Each row was made from one walk, in order. Every step used is in the known rows, and no mark comes twice. Write each row's walk.
Known rows
sisas, saked: [ -8.3  -5.1 -13.3 -13.0  25.7 -26.0  27.4 -16.3 -15.8 -11.9  24.1  -1.6
  36.0  -6.1  -1.2   6.9   0.6 -14.7  -7.5 -16.0  16.2   1.0   8.5]
lekatu, gufa, saked, sisas, dedipi, zunov, bulo: [  0.4 -13.3 -43.3   8.7  10.8  -9.9   7.1 -14.5   6.8   6.0  33.5 -32.9
   7.2   1.4  41.8  35.8   4.8   7.0  -1.4 -17.8  15.6  15.4   9.9]
saked, sisas, dedipi: [  3.3  -2.3 -18.5   1.1  -0.2 -15.0  -6.4  -6.4   9.0 -13.4  13.8 -20.8
  26.3   9.4   7.0  27.3   8.6   5.2 -10.3   1.7  23.5  13.1   9.2]
saked, gufa, lekatu: [  3.0  -5.0  15.0 -11.9  -4.7 -16.2  24.0   6.2 -10.9 -20.3  43.3  11.8
  40.2  -8.1 -12.8  12.7   4.0 -10.5 -11.9  24.9  -5.6  -4.8  -2.8]
dedipi, zunov, lekatu: [ 14.4   5.9  -5.5 -12.8  30.3 -20.1  27.2  -9.5   0.0  -3.3   3.0  -9.0
  14.8 -21.3  18.7  24.9  -0.3 -14.9  -7.9 -16.1  17.3  -7.5   3.3]
sisas, dedipi, zunov: [  4.5   4.1  -7.8  -2.3  23.4 -15.2  17.0 -14.3   8.0  -5.5  14.9 -26.2
  15.8  -9.1  34.7  29.8   6.1  -4.3  -7.2  -5.9  53.3   4.7  11.9]
bulo, zunov, lekatu, numudet, sisas: [ 21.0   4.3  20.6 -21.4 -10.6 -21.5   6.7 -17.1  10.8 -12.5 -27.2  28.6
 -18.3 -12.3  15.1  13.0  -6.4   5.0  -3.7   9.5 -16.0 -18.4  -4.5]
numudet, sisas, saked, gufa, lekatu, zunov: [ 11.3  -8.6   3.1  -1.6   0.3 -12.1  14.3  -1.5  -7.3 -25.8  55.1  30.6
  43.6   3.1  -4.5  -4.6   0.1  23.6  -1.0   1.7 -35.4   6.4   7.1]
bulo, zunov, lekatu, numudet, sisas, dedipi: [ 18.0  10.9  18.1 -10.3 -14.6 -13.3  -5.5 -22.7  18.5 -14.2 -28.4  18.9
 -14.8   7.5  23.2  23.6  -1.1   8.7  -4.1  17.4   9.3 -13.0  -1.0]
bulo, zunov, lekatu, gufa, saked: [ -5.9   0.8  -6.7 -17.6  -5.8 -24.0  30.8 -36.3  -9.6 -16.1   6.9  -0.6
  -3.4 -15.4  13.9   4.9  -2.0   1.9   6.5   3.5 -23.1  -5.4  -5.3]
sisas, saked, gufa, lekatu: [ -5.7  -3.2   1.1  -3.5  14.6 -14.7  26.0   1.6 -28.2 -17.6  54.8  12.4
  60.9   1.6 -22.7   6.6   0.4 -18.1 -13.7   9.1 -10.5   0.3  -0.6]
numudet, sisas, dedipi, zunov, lekatu, gufa, saked: [  9.8  -2.0 -19.7   9.4  11.8  -3.9  -3.5 -25.3  -0.8 -10.0  12.0 -21.7
  13.5   9.7  46.8  17.9   4.7   5.6   8.6 -19.8  -9.0  10.4   4.2]
lekatu, numudet: [  4.0  -0.7   7.8 -20.0  -7.7 -15.8  18.5  -5.9   6.2  -9.2   1.9   9.0
  12.2  -8.0  -4.0  15.4   3.8 -13.0 -15.9  10.4  -6.5 -10.2  -2.4]
dedipi, zunov, lekatu, numudet, sisas: [ 26.3   3.2   7.2  -9.0  14.5 -11.0  -4.7  -7.2   9.0  -1.5 -11.2   8.2
   2.2  -8.4  21.4  21.2  -0.2 -12.5 -11.2 -16.1 -14.9 -10.1  -1.7]
dedipi, zunov, lekatu, gufa, saked, sisas, numudet: [ 13.2  12.0 -34.0  -3.2  18.3 -13.9   1.8  -5.6   1.7  -4.5  51.6 -37.5
  34.4  -6.5   9.6  20.0   2.1 -21.8 -23.0 -15.9 -48.5   7.0  -6.6]
numudet, sisas, dedipi, zunov: [ 15.7  -4.2   0.3   0.4  23.9 -13.1  -3.7 -12.5  11.7  -9.8   7.3 -14.8
  12.0  -4.4  49.1  22.8   5.3   9.9  -0.8 -13.4  44.9  10.8  14.5]
saked, gufa, lekatu, zunov, bulo: [ 13.3 -10.4  10.5 -19.7  -6.6 -16.9  51.1   6.5  14.6 -13.8  38.1  32.2
   3.4 -16.4   4.3  15.9  -0.9  19.1   5.8  20.0 -20.1  -9.0   8.8]
lekatu, gufa: [ -2.5 -13.6  -8.4 -16.3   6.0 -29.4  19.1 -11.3   6.2  -5.5   8.1  -3.3
  17.8 -12.9  -2.3   7.2   4.2  -5.6   2.2   7.0  -2.1  -1.9   2.8]
numudet, sisas, saked, gufa, lekatu, zunov, bulo: [ 15.3 -16.6   0.5  -9.7  12.0 -15.2  33.3   1.9   3.9 -15.3  41.5  41.3
  20.4  -3.7   9.6   5.8  -5.6  25.2   8.5  -4.1 -34.8  -3.0  11.3]
lekatu, zunov, bulo: [ 12.2 -11.4  -4.0 -27.2   5.8 -25.8  55.1 -12.3  31.5  -7.9   2.2  18.7
 -24.7 -25.5  17.5  16.5  -2.1  26.9  10.4  -6.3   3.2 -10.8  15.6]
gufa, lekatu: [  9.6  -5.6   8.3 -15.2   1.9 -22.4  24.4   1.3   1.8 -12.8  22.6   7.2
  30.7 -18.5 -14.6   3.7  -0.7  -1.0  -1.8  14.6  14.6  -9.1   2.1]
lekatu, gufa, saked: [-10.3 -14.3 -13.9 -15.2  -9.3 -18.9  24.7 -21.3  -8.7 -14.5  30.9  -8.6
  20.4  -8.5   7.3   1.0   5.7  -5.1   5.7  -2.0 -22.8   5.3  -0.8]
gufa, lekatu, numudet, sisas: [ 26.0  -7.5  18.2 -15.6 -11.4 -11.6  -6.5   0.5   7.6 -13.2  10.5  27.4
  16.6  -6.2 -10.2  -0.4   0.2   7.3  -1.9  17.8 -20.4 -14.0  -3.7]
bulo, zunov: [  1.1  -3.0  10.6 -25.5   1.3 -38.4  28.0 -23.4   1.1 -15.3   3.5   4.2
  -3.8 -31.3  17.0  11.4  -4.3   5.3  -0.5  13.8  32.6  -9.2   4.7]
zunov, dedipi: [  7.8  -5.3   0.0 -12.0   9.3 -20.0  32.2  -3.6  -9.4  -9.0  -3.0  10.0
   6.9 -12.6  29.8  10.6  -0.1  -3.8 -14.5  -3.6  35.6  -6.0  11.1]
bulo, zunov, lekatu, numudet: [  9.3  13.7  17.0 -23.9  -7.8 -22.2  23.8 -21.3   8.6  -8.6 -18.8  16.5
 -12.5 -13.9  -3.1  21.2  -4.8  -9.7 -10.1  17.7  -7.2 -22.0  -8.1]

Write each row's walk
[ -1.1  -8.5   4.7  -4.6  -1.2  -9.2  -1.2  -3.6 -17.3 -13.3  26.2  24.3
  36.8  15.6   6.5   9.7   3.5 -22.7 -17.3  -3.6 -38.4   5.5  -4.1]
lekatu, numudet, sisas, saked, gufa
[  4.2  -1.7 -12.7 -15.0  12.8 -24.5  17.0 -14.0   4.3  -5.6  -9.5  -1.9
  11.8  -7.8  -7.9  15.5   1.1 -13.6   3.0   2.8 -17.7 -10.0  -2.1]
zunov, lekatu, gufa
[  5.6  -0.5   5.7 -18.6   5.3 -31.6  39.0 -14.2 -12.0  -9.0  -5.8  12.4
  -8.1 -23.8  41.5  11.0  -5.1   6.9 -11.9   8.4  57.3 -14.8   9.9]
bulo, zunov, dedipi
[ 26.6   3.6  10.1   2.8   3.9  -2.5 -17.2   3.1  13.8  -5.6  14.2   4.3
  21.5   2.5  17.2  16.7   4.2   7.4  -8.9  15.9  14.9  -5.5   1.4]
gufa, lekatu, numudet, sisas, dedipi, zunov
[ 10.8   3.6 -34.0  13.4  19.9 -13.6 -13.3  -4.8   9.0   3.1   5.0 -36.6
  23.7  12.0  11.6  37.0   8.1  -2.6 -11.0  -5.9   4.5  10.7   3.6]
saked, sisas, dedipi, zunov, lekatu, gufa
[  3.7   1.5  -0.1 -20.3   5.0 -34.5  24.0 -26.0   0.8  -4.7 -14.9   4.8
  -7.6 -18.8   0.4  12.2  -2.3   0.0   6.5  16.6   0.1 -17.6  -2.7]
bulo, zunov, lekatu, gufa
[ 13.6  -2.1  -3.2 -14.9  -3.6 -17.0  45.9  -5.9   6.2 -13.6   6.3  16.9
  -7.0 -11.1  35.4   6.4   2.6  23.2  -9.9  -3.8  15.1  -3.5  14.0]
lekatu, zunov, dedipi
[ 18.0   4.4  16.4   9.9  -3.3   4.7 -17.2  12.7   0.9 -10.1  31.2  10.6
  34.3  13.9  19.8  25.9   6.7  -3.8 -16.7  22.5  -2.4   3.2  -4.3]
saked, gufa, lekatu, numudet, sisas, dedipi, zunov
[ 11.7  13.5  -8.3   0.1  28.8 -11.8  16.9  -8.4   8.2  -5.6   0.0 -23.7
  15.0  -3.5  24.7  35.8   3.9 -12.6  -5.7  -9.0  40.0  -2.9   7.1]
sisas, dedipi, zunov, lekatu
[  5.5 -14.4  -6.8 -11.2  24.9 -25.8   6.7 -17.3  -8.0 -15.1  14.9   6.9
  28.9  -5.5  15.2  -1.4  -1.9   0.3  -0.6 -23.4   2.9   2.7  11.4]
numudet, sisas, saked
[ -0.5  -2.4 -22.4  -7.7 -18.4 -22.3   8.5 -27.4 -10.2 -13.5  20.1  -9.2
   7.6  -6.0   7.1  12.7   0.2   8.0  -3.4   0.0 -36.9   2.2  -5.7]
bulo, zunov, lekatu, gufa, saked, sisas
[ 15.1  -9.2  12.0 -18.4  -5.8 -16.3  -0.6  -5.8  10.9 -12.6  -5.6  19.0
   2.5  -4.0  12.1   6.5   2.2  -1.0  -4.6   0.5 -22.0  -4.4  -0.2]
lekatu, numudet, sisas
[ 10.6 -13.1  -7.5 -19.4  38.0 -28.4  42.0  -5.7  12.8   6.3   6.4  -5.4
  -7.7 -32.8  35.2  27.9  -4.4  -3.8   2.5 -15.3  42.6 -12.1  12.1]
dedipi, zunov, bulo
[  7.2  13.7 -16.0 -18.8  -3.7 -23.4   9.7 -21.4   5.3 -13.4  40.4 -14.6
  14.8  -9.7  -2.7  12.1  -2.7  -7.5 -15.6  11.0 -49.1  -2.5  -8.7]
bulo, zunov, lekatu, gufa, saked, sisas, numudet
[  9.6   5.6  -2.0   5.7  25.1  -0.6  -2.2   0.0 -17.3  -5.6  18.4  13.1
  35.2  11.6  19.2  24.3  -0.2 -28.2 -25.0 -21.1 -38.5   2.1  -5.0]
dedipi, zunov, lekatu, numudet, sisas, saked, gufa
[ 13.6  -0.1   8.2  -2.3 -15.0  -7.2  44.1  15.5  -9.8 -18.3  37.4  30.5
  22.0  -3.1  15.6   8.3   4.1  20.9 -14.9  20.0  -7.1  -4.9   7.6]
saked, gufa, lekatu, zunov, dedipi
[ -3.5 -13.6  -1.9  -5.3  17.8 -17.8   7.4 -10.7 -20.9 -18.4  32.8  15.8
  42.7   6.1  17.2   7.6   1.0 -14.3  -9.9 -15.9 -16.4  14.8   5.2]
numudet, sisas, saked, gufa
[  8.4  -4.4  12.9 -13.0 -16.4 -12.1  36.2   4.7   3.3 -24.9  47.2  22.9
  27.8 -11.1  -8.5   7.8   5.3  16.5  -3.7  24.7 -27.0   0.3   2.3]
saked, gufa, lekatu, zunov
[  5.5 -12.0   5.6  -1.6  13.8 -15.5   3.5   5.1 -22.4 -19.4  43.2  22.2
  55.8   5.5  -6.9  -0.7  -1.4  -5.7  -6.7   2.2 -20.7   2.6   1.0]
numudet, sisas, saked, gufa, lekatu
[  2.2  -1.2 -25.8 -12.8  -4.2 -19.0   1.2  -9.8   5.6 -14.0  59.3 -26.6
  39.1  -5.0  -4.6   6.6   5.2 -12.5 -15.2   0.9 -54.9  10.3  -4.1]
lekatu, gufa, saked, sisas, numudet
[  8.4  15.2 -23.5  13.8 -11.7  12.3  -6.7  -8.3  -0.9 -10.5  24.7 -22.5
  21.1  18.4  19.8  40.9   8.8 -11.8 -25.0 -14.4 -17.1  13.6  -5.8]
gufa, saked, sisas, dedipi, zunov, lekatu, numudet
[  6.4  -4.1 -10.7  -9.0  36.9 -18.1  33.1 -10.8  18.7   4.7   5.4 -15.0
  -4.7 -16.8  43.7  41.4   0.1   0.0   1.2 -10.7  66.6  -4.5  16.7]
sisas, dedipi, zunov, bulo
[ -1.5 -13.6 -18.8  -7.3 -14.3 -13.0  12.3 -14.4 -10.3 -21.7  40.7 -12.9
  27.5  -6.8  10.0   9.0   5.0   0.8 -13.4 -16.6 -14.6  14.9   2.0]
gufa, saked, sisas
[ -4.2  -5.2 -23.0   4.8 -17.0  -5.5   1.6 -16.1  -2.1 -24.7  38.4 -22.5
  28.6  12.1  17.9  23.5   9.6   5.1 -11.2 -10.9   6.7  24.2   6.1]
gufa, saked, sisas, dedipi
[ 22.8  -1.5   4.0  -8.9  -6.4 -14.8  40.9   4.4   4.2 -14.1  18.0  27.0
   9.4 -13.4  14.3  -1.2   1.3  30.4  -5.4  11.9   4.9 -12.6  13.6]
gufa, lekatu, zunov, dedipi
[ -5.8 -19.1 -29.3  -3.3 -14.7 -17.2   2.4 -14.1  -5.6 -13.1  38.7 -17.7
  24.4  -0.9   0.9   6.3   7.6   4.7  -5.7  -6.2 -39.7  16.6  -1.6]
lekatu, gufa, saked, sisas
[-16.0  -6.7  -4.9  -6.5  17.1 -19.1  28.8  -5.8 -26.6 -16.3  41.0   1.1
  47.3   4.0   0.0  15.6   3.7 -29.2 -16.6  -6.4  -5.3  11.8   2.5]
sisas, saked, gufa
[ 12.4   7.3   9.2 -13.8   9.8 -22.5   4.0 -26.5  -5.6  -8.5 -14.4  24.9
  -1.9  -0.8   3.3   9.7  -7.8  -3.9  -5.6  -5.2 -23.2 -16.7  -3.1]
bulo, zunov, lekatu, numudet, sisas, saked
[  5.1   3.1   3.4  -3.9   6.5  -4.4   1.1  -5.5 -14.7 -12.0  12.9  27.0
  33.7  20.3  -2.8  17.2   0.6 -28.8 -17.8  -8.7 -54.1  -0.2  -6.8]
zunov, lekatu, numudet, sisas, saked, gufa
